Each row comes from the steps of one path. Every step used is in the known rows, and no mark comes twice. Write the path behind each row, first mark first.
Known rows
tegili-tudu-bida: [  5 -31  17 -40  27 -16  38  -6 -12  -4  32  19 -41 -31 -18  37   8 -41
  41  11 -47]
tudu-tegili: [ 15  22 -29  49 -15 -19 -35  38   1 -27 -31 -68 -43 -25 -30  -9 -84 -16
   0  27  36]
bida-tudu-tegili-gureg-nudo: [ 14  -4 -17 -14  20  11  -7  22  54 -64 -55 -43 -52 -11  48  34   9 -28
  54 -20  41]
bida-tudu-tegili-gureg-nuru: [ 35 -19 -12  -3  31  14 -22  24  49 -46 -68 -32 -49   0  28  16  18 -58
  31 -13  21]
tudu-tegili-gureg-nudo: [ 36  23 -33  14 -15 -51 -25  37  14  -2 -35 -82 -64 -62 -31  24 -35  44
  54 -40  75]
gureg-nudo-tudu: [-73  52  42 -18   7 -16   4  46 -14  -1  16 -27   8 -25  11  26  28  41
  24 -26  32]
tegili-gureg: [ 40 -35  14 -30   1 -21  23 -55 -11 -31 -20  69 -13  -8  58  18 -19  55
  11 -39  14]
tegili-gureg-nuru-debit: [ 72 -27  17 -13  13 -42 -27 -62 -14  38 -33  62  20 -10 -24 -26  28  56
  -6 -34 -13]
tegili-tudu-nudo: [-11 -25  26 -30  -1  -2  -8  19 -37 -22  -9  12 -36 -50  34  37 -12  10
  38   4 -21]
nuru-tudu: [-57  43  42  18  28  -5  11 -72 -11 -34  43  13  44  30  55  -7 -36  53
 -35  68 -30]
tudu-tegili-gureg: [ 55   0 -24  14  -7 -30 -17  18  10 -20 -53 -46 -67 -37  -9  17 -49  20
  27 -20  52]
gureg-zokor-tudu: [-71 -38 -48  16 -63  31  76 -46 -25   6  88  24  55  48 -45 -58 -21  -4
 -14  18 -31]
nudo-tudu-nuru-gureg: [ 34  20  75   1  20  39 -10   3 -13  41 -52  49   5  48  65  17  31  -6
 -60 -20  -5]
gureg-nuru-tudu: [-24  37  29  52  32 -35 -54 -11 -24  53  35 -19  54   9 -54 -51   7  -3
 -46  38 -35]
tegili-gureg-nuru: [ 53 -30  13  -7  11 -42 -19 -22 -17  32 -19  41  -1 -19 -13 -11  18  27
   0 -52   6]
bida-tudu: [-23 -22  10 -10  26  42   9 -22  26 -92 -24  39   8  40  87   2 -15 -55
  -2  30 -18]
tegili-tudu-nuru-debit: [ 70 -31  46 -22  11   9  -9 -41 -11  29 -11  67 -11  -2   4  17  10  19
  -7  11 -68]
gureg-zokor: [-43 -12 -34  86 -46  21  36 -61 -20  -3  47  14  38  45 -70 -57 -51   1
  -6   0 -10]
gureg-bida-tudu: [-43 -28 -69 -17  -2  16  16   0  38 -38  17  14  40  11 -36 -18  24 -52
   3  27 -16]
nudo-tudu: [-43   5  82 -32  36  36  29  20 -21 -34 -36  47  -7  30  68  30  31 -13
 -34   9 -15]
gureg-nudo-tudu-tegili: [-58  65  24  -3   4 -24 -14  77  -2   6  -5 -80 -23 -42 -16  33  20  32
  36 -27  54]
nuru-tudu-bida: [-41  56   1  26  24 -15   8 -48  -3  -8  78 -20  39  12   4  -6 -33   9
 -12  68 -24]

Write each row's path
[ 52 -36  41 -14   9  10   0  -1 -15  22   2  47 -31 -11  16  32   1 -11
   0  -8 -49] -> tegili-tudu-nuru
[ 12 -32 -33 -79 -25 -18  18  13  -9  22  17  -5   6 -18  -6 -20  12  15
 -10  25 -16] -> zokor-tudu-tegili-gureg-nuru-debit
[-28 -33 -59  38 -77  41  48 -27 -20  42  90  21  58  47 -58 -61 -24 -13
 -27   5 -30] -> gureg-zokor-tudu-nuru
[  1 -24 -79   6 -18  28 -12  22  44   0  21  10  42  12 -47 -21  20 -62
 -10  15 -13] -> gureg-bida-tudu-nuru
[  8  10  20 -51   9 -34  25   7   0  10   0   7 -25 -43  21  51  51  60
  57 -78  46] -> tegili-gureg-nudo-tudu-bida
[-28 -16 -86  -2  -6   9  -1  32  51 -29  -3 -38   7  -6 -64 -12  18 -61
  16  26   6] -> gureg-bida-tudu-tegili
[ -7  48  12  66  28 -42 -70  19 -11  61  14 -70  23  -8 -82 -45  -1 -13
 -32  37 -14] -> gureg-nuru-tudu-tegili
[-30  57  31   6  -9  -6 -25  66  -8  35  19 -32  10 -25  -1  24  24  31
  10 -38  36] -> gureg-nudo-tudu-nuru
[-55 -25 -66  31 -65  23  59 -16 -12  12  66 -27  24  30 -73 -52 -28 -14
   0  17 -10] -> gureg-zokor-tudu-tegili
[-36 -22 -39 -62 -37   1  33  39 -15 -19  40 -21   2  -9  22 -14 -37 -15
 -19  53  -9] -> zokor-tudu-tegili
[-18  62  14  15  23 -37  -6 -29  16  -7  12 -70 -16 -21  13  25 -13  81
  22  19  29] -> nuru-tudu-tegili-gureg-nudo
[ 19  13  67   0  14  52 -11  49 -13  18 -31  42  -5  32  51  27  26 -28
 -52  -9 -11] -> nudo-tudu-nuru
[-23  -3 -21   5  -7  46 -39  27  10 -86 -31  -1   7   2  88   1 -33 -50
  16  21  13] -> bida-tudu-nudo
[ 28  12  63 -29  42   7  -9  37   4  18 -90 -10 -51  -3   0  34  71   4
  -5 -21  10] -> nudo-tudu-tegili-gureg-nuru-debit
[ 81  13 -39  59 -41  -6 -53 -38   0  83   4  29  52  28 -27 -49 -41   8
 -60 -12   6] -> tudu-nuru-gureg-bida
[ 10 -54 -43 -28 -38  -1  76 -58  -7  15  50  44   7   8 -19  -7  16  27
  33 -48   1] -> tegili-gureg-zokor-tudu-bida
[ 26  16  50  -4  13  36  -6  11  -3  55 -40  41  15  42  30  12  51 -10
 -57 -21  -5] -> nudo-tudu-nuru-gureg-bida
[  0  -6 -14  10  22  33 -14  23  44 -82 -53 -34 -37  15  48  11 -25 -69
  17  27  14] -> bida-tudu-tegili
[ 42  -2  10  -3  27 -47 -14 -35  -7  49  12  13   7 -20 -24  -3  36  29
   9 -34  -2] -> tegili-gureg-nuru-tudu-bida
